Every row comes from one small tree of marks. The marks that hang from a mark follow it in brackets, in alphabetical order. Every link used is in the known rows. Which tree was each row made from?
(in the rows, 128 means zero)
Known rows:
gete(puli tedak(navoku(vidog)) vimob): [110 106  96  88 127 190 141 110 135  78 161 101 189 106 118 111 132 101
 161  74 115 129 154  93 130 174 132  91 177 111 144 153]
tedak(buviz): [131  82 130 108 123 178 151 128 133 100 128 127 143 140 118 124 117  90
 163  94 120 142 124 103 126 143 101 126 198 134 145 148]
buviz(gofa sumiko tedak vimob(gete(puli) navoku(vidog))): [ 99  95  88  73  55 183 191 131 172 153 114 121 185  52 119 103  84  91
 158  93 124 146 151  87 140 153 101 205 199 135 153 186]
vidog(buviz(gofa sumiko tedak) navoku(vimob(gete))): [109  95 104  95  81 174 179 148 139 142 115 131 198  78 133 124  84  94
 154  76 112 168 141 122 126 147  94 199 171 174 154 187]
lapuf(puli tedak(gete navoku(vidog))): [146 106 148 116 116 164 144 127 151 124 112 130 141 129 147 112 115  46
 198  99 101 119 171 108 162 132 146 112 173 103 112 113]
tedak(buviz(gofa sumiko) gete(bonot puli) navoku(vidog)): [138 103 117  80 134 207 179 103 134 129 139 135 179  98 123 120  86  58
 193  97 109 125 177 117 122 183 140  96 219 142 173 150]
tedak(buviz(gofa) gete(puli vimob) navoku): [114  90 127  81 139 191 162 111 125 115 146 139 179 115  99 142  95  69
 166  84 113 127 165 115 124 167 147  78 204 118 156 147]
tedak(buviz(sumiko vimob)): [123  70 112  97 112 170 166 117 141 128 115 144 149 124 116 127  99  84
 170  96 124 145 131 102 123 154  96 152 199 149 156 157]
gete(bonot puli tedak(buviz navoku(vidog)) vimob): [112 111 106  67 154 204 149  95 120  80 177 110 194 113 102 120 126  88
 168  64 114 122 164  98 124 190 140  66 183 128 168 156]
gofa(buviz(tedak(gete(bonot) navoku(vidog)))): [153 118 136  95 121 201 156 129 157 135 137 120 160  96 137 118 110  65
 174  86 118 121 168 106 138 157 134 119 195 141 137 135]
buviz(gofa sumiko tedak(navoku(vimob))): [139  89  90  91  93 175 169 121 168 151 108 134 171  87 123 120  86  73
 188  99 118 151 159 104 131 150 112 167 183 152 147 173]
vidog(buviz): [117  95 121 109 110 179 154 133 127  97 130 117 155 136 130 121 120 114
 154  86 114 150 120 115 132 133  99 155 189 139 139 156]
gofa(buviz(sumiko vimob)): [130  92 107 106 106 171 155 120 156 144 112 130 144  98 136 125 109  94
 165  85 125 131 140  98 129 150  98 170 194 155 140 141]
buviz(gofa sumiko tedak(navoku(vidog)) vimob): [123  85  81  78  81 175 185 111 169 164 106 136 179  83 130 117  87  64
 194 113 111 153 160  99 132 159 106 175 189 150 149 173]
vidog(buviz(gofa tedak(gete(bonot) navoku))): [120 108 117  69 119 193 180 125 132 133 130 131 178 108 113 132  90  82
 173  89 113 142 162 127 133 145 129 138 193 148 153 165]
tedak(buviz(vimob(gete)) navoku(vidog)): [117  87 143 109  92 193 165 126 143 128 148 137 162 133 123 116  99  50
 155  95 103 151 139 101 127 163 126 130 196 123 150 150]
buviz(gofa tedak(gete(bonot vimob))): [130 111 107  63 122 173 170 118 143 130 126 122 174  84 101 133 110  94
 174  82 125 125 161  96 138 158 112 128 189 141 163 165]
lapuf(vidog(buviz)): [116 103 127 111 104 163 158 132 133 117 132 117 153 141 149 123 121 103
 159  87 106 149 136 108 144 126  98 155 179 133 145 151]
navoku(vidog(buviz(sumiko tedak)) vimob(gete(puli))): [125 100 116 116  75 187 169 144 155 117 133 112 185  68 145  92 110  91
 154  76 118 159 134  88 147 160 103 174 188 149 151 176]
tedak(gete navoku): [142  98 143 110 117 188 148 130 141 111 135 128 148 143 120 121 104  75
 162  98 118 130 152 122 128 144 132 113 198 113 140 135]
vimob(gete): [126 104 133 111  95 173 151 144 142 105 133 115 144 121 116 106 122 105
 139  81 125 140 125  93 132 136 104 160 193 121 144 152]
lapuf(tedak(buviz(sumiko vimob(navoku))) vidog): [118  80 128  96  98 152 161 125 153 157 111 142 146 133 132 132  91  69
 176  87 115 130 158 101 144 124 109 161 174 132 138 147]
tedak(gete navoku(vidog)): [148 102 145 121 106 194 150 131 148 112 139 119 155 134 141 111 110  65
 171 106 107 133 152 113 131 157 131 109 198 112 139 134]
buviz(gofa): [124  99 102 100 104 167 157 124 144 116 119 114 149 113 125 121 120 103
 170  99 111 142 132  98 132 138  94 155 194 132 144 156]
lapuf(puli tedak(buviz gete navoku) vimob): [139  90 166 107 135 143 146 125 141 136 108 157 133 147 129 133  97  31
 193  81  99 111 187 118 164 123 159  93 169 102 116 109]
tedak(gete): [143  97 138 113 114 175 149 138 140 105 124 120 141 127 123 118 118  95
 160  97 124 130 136 106 133 141 109 129 202 120 143 138]

Write each row's tree:
[142  91 121 105  97 181 147 130 163 119 131 122 161 120 120 115 108  73
 167  93 118 150 142 107 137 144 112 141 177 132 137 162] : buviz(tedak(navoku(vimob)))
[141  96 119  80 137 184 177 116 131 136 119 142 155 103 111 133  90  80
 186  93 124 124 161 109 121 163 117 124 213 156 174 153] : tedak(buviz(gofa sumiko) gete(bonot))
[128  85 123  86  96 167 165 133 156 132 115 131 154 104 111 122 108  80
 163 101 129 139 141 100 143 144 100 150 195 132 144 156] : buviz(tedak(gete) vimob)
[ 93 101 103  76  53 185 182 135 168 140 129 110 182  66 116 106  98  88
 147  91 117 147 142  85 148 148 103 188 196 120 146 182] : buviz(gofa tedak vimob(gete(puli) navoku(vidog)))
[106 106 120  67 130 189 164 129 111  95 147 116 206 107 114 135 112 112
 148  63 120 140 150 138 129 157 109 125 179 152 161 165] : vidog(buviz(tedak(gete(bonot puli vimob))) navoku)
[134  93 123 100  84 190 170 137 175 160 109 128 160  73 141 119  88  77
 165  92 130 127 157  97 140 151 115 172 196 145 132 147] : gofa(buviz(sumiko tedak(gete) vimob(navoku(vidog))))
[123 109 131 106 113 132 141 131 139 127 109 123 147 140 159 124 128  72
 187  86  97 130 162 114 161 110 106 146 146 120 121 124] : lapuf(puli tedak vidog(navoku))
[133 124 166  99 110 134 149 125 155 148 117 127 132 137 146 126 106  59
 184  67  98  96 198 107 184 110 140 130 156  95 131 115] : lapuf(puli tedak(gete(bonot)) vidog vimob(navoku))
[137 114 139  86 136 192 148 109 131 108 157 123 167 137 102 132 108  83
 161  74 119 117 165 118 125 167 140  91 188 121 162 139] : tedak(gete(bonot vimob) navoku)
[ 82  97 114  89  83 174 175 136 119 130 131 126 187 113 126 134  97  99
 138  81  98 163 129 129 122 144  93 186 179 153 153 172] : vidog(buviz(gofa vimob(gete)) navoku)
[103  95  88  81  84 164 179 118 148 141 118 128 166  75 111 113  98 100
 157  86 123 142 143  91 131 155  97 187 205 140 163 170] : buviz(gofa sumiko vimob(gete(puli)))
[129 102 143 116  98 189 146 135 148 104 141 107 164 119 128 120 113  97
 151  85 119 124 142  98 136 155 122 121 188 105 142 144] : tedak(gete(vimob(navoku(vidog))))
[ 87 109 121  79 102 186 166 125 111 102 155 115 192 121 116 124 111 109
 129  62 109 152 131 135 124 156  95 165 184 151 168 167] : vidog(buviz(vimob(gete(bonot puli))) navoku)
[117 102 107  97 103 172 159 133 152 143 122 129 151  76 123 116 106  96
 149  70 133 128 147  86 127 153 112 174 189 151 141 148] : gofa(buviz(sumiko vimob(gete(tedak))))
[144  95 104  98 114 174 159 135 161 137 103 127 150  82 134 118 111 100
 172  85 136 131 146  95 133 137 102 170 192 158 130 148] : gofa(buviz(sumiko tedak))
[136  84 122 101 132 148 153 122 141 124  91 146 133 122 129 121 110  71
 199  89 121 126 154 100 151 124 119 140 175 135 122 130] : lapuf(puli tedak(buviz(sumiko)))
[114 102 127  90 115 152 165 129 141 133 143 137 164 116 128 116  99  73
 153  64 113 126 182  97 142 143 138 123 181 112 155 147] : lapuf(vidog vimob(gete(puli tedak(buviz(sumiko) navoku))))
[ 88  91 103  89  94 172 169 125 120 125 125 123 186 123 133 140 103 101
 155  90  94 163 128 135 123 145  85 174 176 157 151 169] : vidog(buviz(gofa vimob) navoku)
[122  84 153 103 122 190 151 134 133 106 140 131 159 133 104 139  98  89
 146  80 127 124 142 107 126 151 129 105 194 114 147 146] : tedak(buviz gete(vimob(navoku)))
[ 92 115 114  69  93 193 159 123 142 103 159 105 169 102  90 109 109 112
 128  63 129 126 144  98 134 156 113 158 190 118 162 170] : buviz(vimob(gete(bonot puli tedak) navoku))
[127 105 142 117 110 145 146 121 146 127 112 131 149 141 161 115 116  53
 194  80  82 129 173 113 172 121 143 130 154 110 109 121] : lapuf(puli tedak(navoku(vidog(buviz))) vimob)
[129  96  92  74 109 184 179 115 155 138 119 130 195  66 122 118  93  76
 189  95 122 132 178 100 133 170 131 126 198 133 154 164] : buviz(gofa sumiko tedak(gete(puli vimob) navoku(vidog)))
[105 110 126  81 113 156 178 122 139 150 119 141 174 107 139 140  99  63
 185  86 101 139 181 109 165 131 140 130 162 124 138 146] : lapuf(puli vidog(buviz(gofa tedak(gete(vimob) navoku))))
[133 111 141  88 122 175 140 124 138 113 135 115 157 126 105 130 112  97
 161  65 125 104 160 108 141 141 129 121 176 117 142 139] : lapuf(tedak(gete(bonot vimob(navoku))))
[137  99 109  86 129 177 159 128 153 130 116 128 168  65 122 125 110 101
 165  71 143 116 161  95 137 153 121 135 198 146 139 144] : gofa(buviz(sumiko tedak(gete(puli vimob))))
[124  89 106  89  88 182 164 130 172 153 107 129 155  83 125 124  92  94
 159  84 136 132 148 101 133 138 103 189 188 151 131 157] : gofa(buviz(sumiko tedak vimob(navoku)))
